Every row comes from one small tree of marks. Brackets hold a mark, then the marks that hang from it, in the order of their numbers. Every link used is in the known rows. Which tree was each row made from?
Known rows:
[z842 [z167 z423] z254]: [ 0.14  1.01  2.97 -0.98  2.60  3.54  2.29  2.08  0.53 -3.56 -3.30  0.67
  1.31 -2.91  0.79 -1.32 -1.23  1.32  3.18  0.29 -1.43 -0.29]
[z842 [z167 z423] [z254 z797 z975]]: [-3.05 -0.66  4.37 -0.01  1.09  1.29  0.35  0.83  0.56 -0.90 -3.51  0.30
  1.50 -1.88  1.04 -1.90 -0.45  1.60  1.69 -0.90  2.61  1.25]
[z842 z167 z254]: [ 0.24  0.52  3.95 -1.08  0.52  1.60  1.45  1.92 -0.53 -3.81 -2.39  1.39
  0.83 -1.67  1.27 -0.51 -0.13  0.72  2.26 -1.29 -2.29  0.07]
[z167 z423]: [-0.05  0.50 -0.92  0.14  1.82  1.92  0.94  0.10  1.07  0.24 -1.04 -0.72
  0.42 -1.19 -0.35 -0.82 -1.03  0.55  1.05  1.42  1.02 -0.22]
[z254 [z797 [z167 z423] z975]]: [-1.07 -0.98 -5.16  0.85  2.32 -1.76 -2.91 -1.90 -0.06  3.42 -0.34 -1.84
 -1.00  0.86 -1.47 -1.17 -2.57  4.20 -0.79  1.31  4.74  1.66]
[z167 z842]: [ 0.61 -0.34  0.43 -0.53  2.46  1.94  0.53 -0.10 -0.73  0.80  0.23 -0.25
  1.18 -0.07 -0.60 -1.04 -0.49 -1.14 -1.01  0.87  1.48 -0.68]
[z167 [z797 [z254 z975]] z842]: [-2.09  0.59 -0.07  1.48  1.29  1.95 -0.89 -0.09 -1.38  2.17  0.29 -0.89
 -0.11  2.84 -1.91 -1.47 -0.87  0.94 -2.37  1.19  3.53  1.03]
[z254 [z797 z167] z975]: [-1.60 -1.40 -1.58  0.99 -1.37 -3.05 -3.53 -2.43 -1.00  3.98 -0.21 -1.04
 -0.56  0.97 -0.15 -1.16 -0.20  1.57 -3.26  0.28  4.47  2.17]
[z423 [z842 [z254 [z797 z167] z975]]]: [-1.41 -1.80 -0.66  0.43  0.46 -1.12 -1.74 -3.12 -1.84  1.49 -0.44 -0.38
  0.03  1.32 -1.40  0.43 -1.45  2.85 -4.61 -0.25  3.67  2.86]
[z842 [z254 z975]]: [-0.65  0.09  2.98 -0.47 -1.21 -0.26 -1.34  0.08 -0.44 -2.08 -1.63  0.32
  0.65  1.98 -0.39  0.52  0.40  0.72  0.00 -1.31  0.90  1.21]
[z423 z254 [z797 z167] z975]: [-0.46 -1.00 -3.73  4.27  1.43  1.70 -2.16 -1.01  0.62  2.03  2.63  1.08
 -2.36  0.95 -2.15  2.37 -4.75  4.54 -2.06 -2.87 -3.04  2.82]
[z423 [z797 [z167 z842]] z975]: [ 0.61 -1.53 -3.15  2.23  3.65  2.65 -1.79 -0.72  0.49  2.48  2.95 -0.51
 -0.93  1.01 -2.45 -0.12 -3.16  2.82 -3.51 -1.01  0.40  1.60]
[z842 [z167 [z797 z254 z975]]]: [-2.24 -0.14 -0.84  0.89  1.06  0.44 -0.60  1.64 -0.53  0.16 -0.26 -0.31
 -1.30  1.99 -0.35 -0.90 -1.55  3.90  1.06 -0.67 -0.09  1.80]
[z167 z423 [z797 z975] z842]: [-1.83  0.71 -2.24 -0.09  5.59  3.99  1.00  1.21  0.62  1.44 -0.53 -1.73
 -0.44  1.36 -2.13 -1.69 -2.42  3.45  1.24  2.48  3.89  1.03]
[z423 z167 z797]: [-1.56 -0.66 -1.37  2.39  0.81  3.15 -0.04 -0.91  2.18  2.84  0.53 -1.00
 -0.23 -1.52 -0.47  2.36 -1.93  1.23 -1.21 -0.87 -1.81  0.75]
[z797 [z167 z423] z975]: [ 0.99 -0.82 -5.09 -0.24  2.17 -0.23 -2.85 -1.42  0.28  1.97 -0.39 -2.25
 -0.60  1.63 -1.63 -0.96 -2.55  3.67 -0.14  1.96  2.21  1.43]
[z167 z423 z797 [z842 [z254 z975]]]: [-2.07  2.45  2.06 -0.07  4.20  5.00  1.58  1.76 -0.03 -1.18 -2.64 -0.49
  0.38  0.57 -1.85 -1.63 -1.50  2.26  0.94  2.10  3.74  1.04]
[z423 z797 [z842 z254]]: [-1.28  0.29  0.02  1.78  2.26  2.78  1.02 -0.44  0.21 -2.19  0.36  0.82
 -0.82 -0.44 -1.30  2.78 -1.78  2.76 -1.74 -1.68 -1.31  1.11]
[z167 z797 z842]: [-1.26  1.72  0.21  0.23  3.63  3.34  2.19  1.61 -0.55  0.62  0.04 -0.12
 -0.74 -0.25 -1.17 -1.43 -1.00  0.96 -0.14  1.84  1.89  0.27]
[z254 [z797 [z167 z842]] z975]: [-0.90 -1.85 -1.14  0.45  1.13 -1.19 -3.03 -2.54 -1.67  4.77  0.04 -1.35
  0.59  0.87 -0.64 -2.22 -0.71  0.30 -4.16  1.15  5.91  1.48]
[z254 [z797 [z167 z423 z842]] z975]: [-1.13 -1.26 -2.17  0.56  3.02  0.79 -2.20 -2.39 -0.49  4.95 -0.82 -2.04
  1.08 -0.28 -1.14 -3.07 -1.77  0.95 -3.13  2.78  6.88  1.19]

Write each row's tree:
[-0.74 -0.80 -1.81  3.13  1.70  2.07 -3.36 -2.28 -0.48  3.96  0.53 -0.37
 -0.58  0.95 -1.16  0.81 -3.25  1.74 -3.54 -0.36  1.00  2.06]
[z423 [z254 z975] [z797 [z167 z842]]]
[ 2.27  0.50 -3.90  1.10  1.82  0.48 -2.39 -1.85 -2.87  2.04  0.78 -1.02
  0.15  1.30 -1.94 -1.37 -2.34  0.27 -4.03  2.07  1.82 -0.53]
[z797 [z167 z842] z254]
[-1.48 -0.55  0.99  1.02  5.26  3.46  1.31  0.71 -0.46 -0.87  0.02  0.85
  1.42  0.03 -2.60 -1.01 -2.89  2.28  0.05 -1.12  3.15  0.82]
[z167 [z423 z975] [z842 [z254 z797]]]
[-3.79 -0.97  0.38  2.41  0.70  0.75 -1.00 -1.73  0.44  3.22 -1.17  0.15
  0.53 -0.28 -0.28  0.16 -2.28  1.45 -0.11 -0.56  3.24  2.01]
[z167 [z423 [z254 z797 z975]]]
[-2.34 -2.42  3.88  0.69  1.08  3.18  0.38 -0.28  1.31 -1.27 -0.91  0.48
  0.70 -0.68  0.69  1.10 -0.60  2.42 -1.44 -2.58 -1.11  2.43]
[z423 z797 [z842 z167 [z254 z975]]]
[ 1.86  0.50 -3.13 -1.00  4.77  2.14 -2.02 -0.61 -1.36 -0.61 -1.43 -1.57
  0.63  1.84 -2.71 -1.09 -3.22  3.58 -0.28  1.98  3.12  0.68]
[z797 [z167 z423 [z842 z254]] z975]
[ 1.28 -0.79 -5.78  1.11 -0.46 -2.95 -4.84 -2.20 -1.79  1.95  1.12 -1.56
 -1.26  4.26 -2.08  0.09 -2.29  3.24 -2.77  0.17  1.44  1.16]
[z797 z167 z254 z975]
[-0.92 -0.87 -0.54  1.19  3.60  4.16 -1.28 -0.66  0.66  0.83  0.27 -1.09
  0.85  1.59 -2.05  2.52 -3.31  3.00 -0.89 -1.79  0.01  1.29]
[z423 [z167 [z842 z254]] [z797 z975]]
[-2.96 -4.14 -0.90  2.73  2.53  1.56  1.24 -2.36 -0.38  3.00  3.06  1.62
  0.19  1.07 -1.92  2.19 -3.93  3.05 -3.05 -3.47 -0.25  3.36]
[z423 [z254 z797] z842 z975]
[ 0.31 -2.00 -0.49  0.08  4.79  4.48  1.27  0.18  1.15  1.28  1.16 -0.53
  1.72  0.55 -2.26 -1.54 -2.50  0.89 -0.49  0.23  1.54  0.52]
[z167 [z423 z975] z842]
[-1.62  0.11 -1.18 -0.21  3.63  2.02  0.13  1.10 -0.32  1.27  0.56 -0.99
 -0.79  2.48 -1.60 -0.91 -1.46  2.94  0.27  0.85  3.03  1.49]
[z167 [z797 z975] z842]
[-1.46  0.62 -2.33  2.31  5.40  5.25  1.58  1.20 -0.01  1.20  1.45 -0.28
 -0.31  1.77 -3.67 -1.62 -3.80  3.08 -0.85  1.07  1.92  0.92]
[z167 [z423 z975] [z797 z254] z842]
[-2.07  1.04 -3.18  1.83  0.67 -0.58 -1.65  0.59 -0.89  0.50  0.88 -0.82
 -2.13  3.95 -2.13  0.55 -1.68  4.18 -0.08 -0.28  1.50  1.63]
[z167 [z797 z254 z975]]
[-0.08 -0.68 -4.48  2.90  3.29  1.63 -3.58 -1.77 -0.72  3.04  1.50 -0.71
 -1.34  1.83 -2.02  1.55 -4.65  3.98 -2.15 -0.92  0.48  1.99]
[z423 z254 [z797 [z167 z842] z975]]
[-2.34 -0.81 -2.40  0.44  1.53  2.29  0.24 -0.04  1.19  3.26  0.16 -1.49
 -0.92  1.86 -1.50  1.17 -2.18  3.81  0.41  0.22  0.23  2.70]
[z423 [z167 [z797 z975]]]
[-1.18 -1.29 -1.17  2.27  5.22  5.45  0.60  0.50  2.42  1.48  1.78 -0.50
  0.39 -0.18 -2.27 -0.39 -3.16  2.23 -0.62 -0.92  0.91  0.78]
[z167 [z423 z797 z975] z842]
[-0.63 -3.09 -4.48  3.79  2.96  3.18 -0.81 -2.60  0.59  2.97  3.59  0.66
 -1.76  1.04 -2.80  3.21 -5.56  5.01 -4.42 -2.60 -2.96  3.82]
[z423 z254 [z797 z167] z842 z975]
[-1.43  0.66 -2.66  1.27  3.08  1.37 -1.09  0.37 -1.61  1.40  1.17 -1.02
 -1.03  3.90 -2.70 -0.67 -2.19  3.06 -1.13  0.68  3.08  0.94]
[z167 [z797 z254 z975] z842]
[ 1.41  0.07  0.50 -0.87  1.18  0.88 -2.54 -1.29 -2.10 -0.21 -1.24 -0.77
  0.91  2.00 -1.50 -1.00 -0.97  0.78 -2.64  0.97  2.71  1.03]
[z797 [z167 [z842 [z254 z975]]]]
[ 1.18 -1.43 -3.92  0.58  2.64  1.76 -0.73 -0.72  0.93  1.65  1.01 -0.87
 -0.32  0.62 -2.28 -1.03 -3.14  3.15 -1.16  0.81  0.31  1.71]
[z797 [z167 [z423 z975]]]
[-0.41 -2.97  1.35 -0.48  2.71  3.75  1.88  1.30  2.31  0.09 -0.19  0.17
  1.25 -1.30  0.16 -1.79 -1.93  1.78  1.84 -1.04 -1.47  1.30]
[z842 [z167 [z423 z975]]]
[-0.81 -1.35 -1.64  1.28  3.54  4.47  2.50 -1.99  0.51  1.59 -0.19  0.24
  0.91 -1.11 -1.32  1.57 -4.01  1.62 -0.95  0.83 -0.90  1.31]
[z167 [z423 z254 z842]]
[-3.82 -2.07  2.67  1.65  1.13  1.82  0.17 -0.66  0.88  2.81 -2.25  0.55
  1.44 -2.12  1.57 -1.28 -2.16  1.16  1.33 -1.10  1.60  2.11]
[z842 [z167 [z423 [z254 z797 z975]]]]
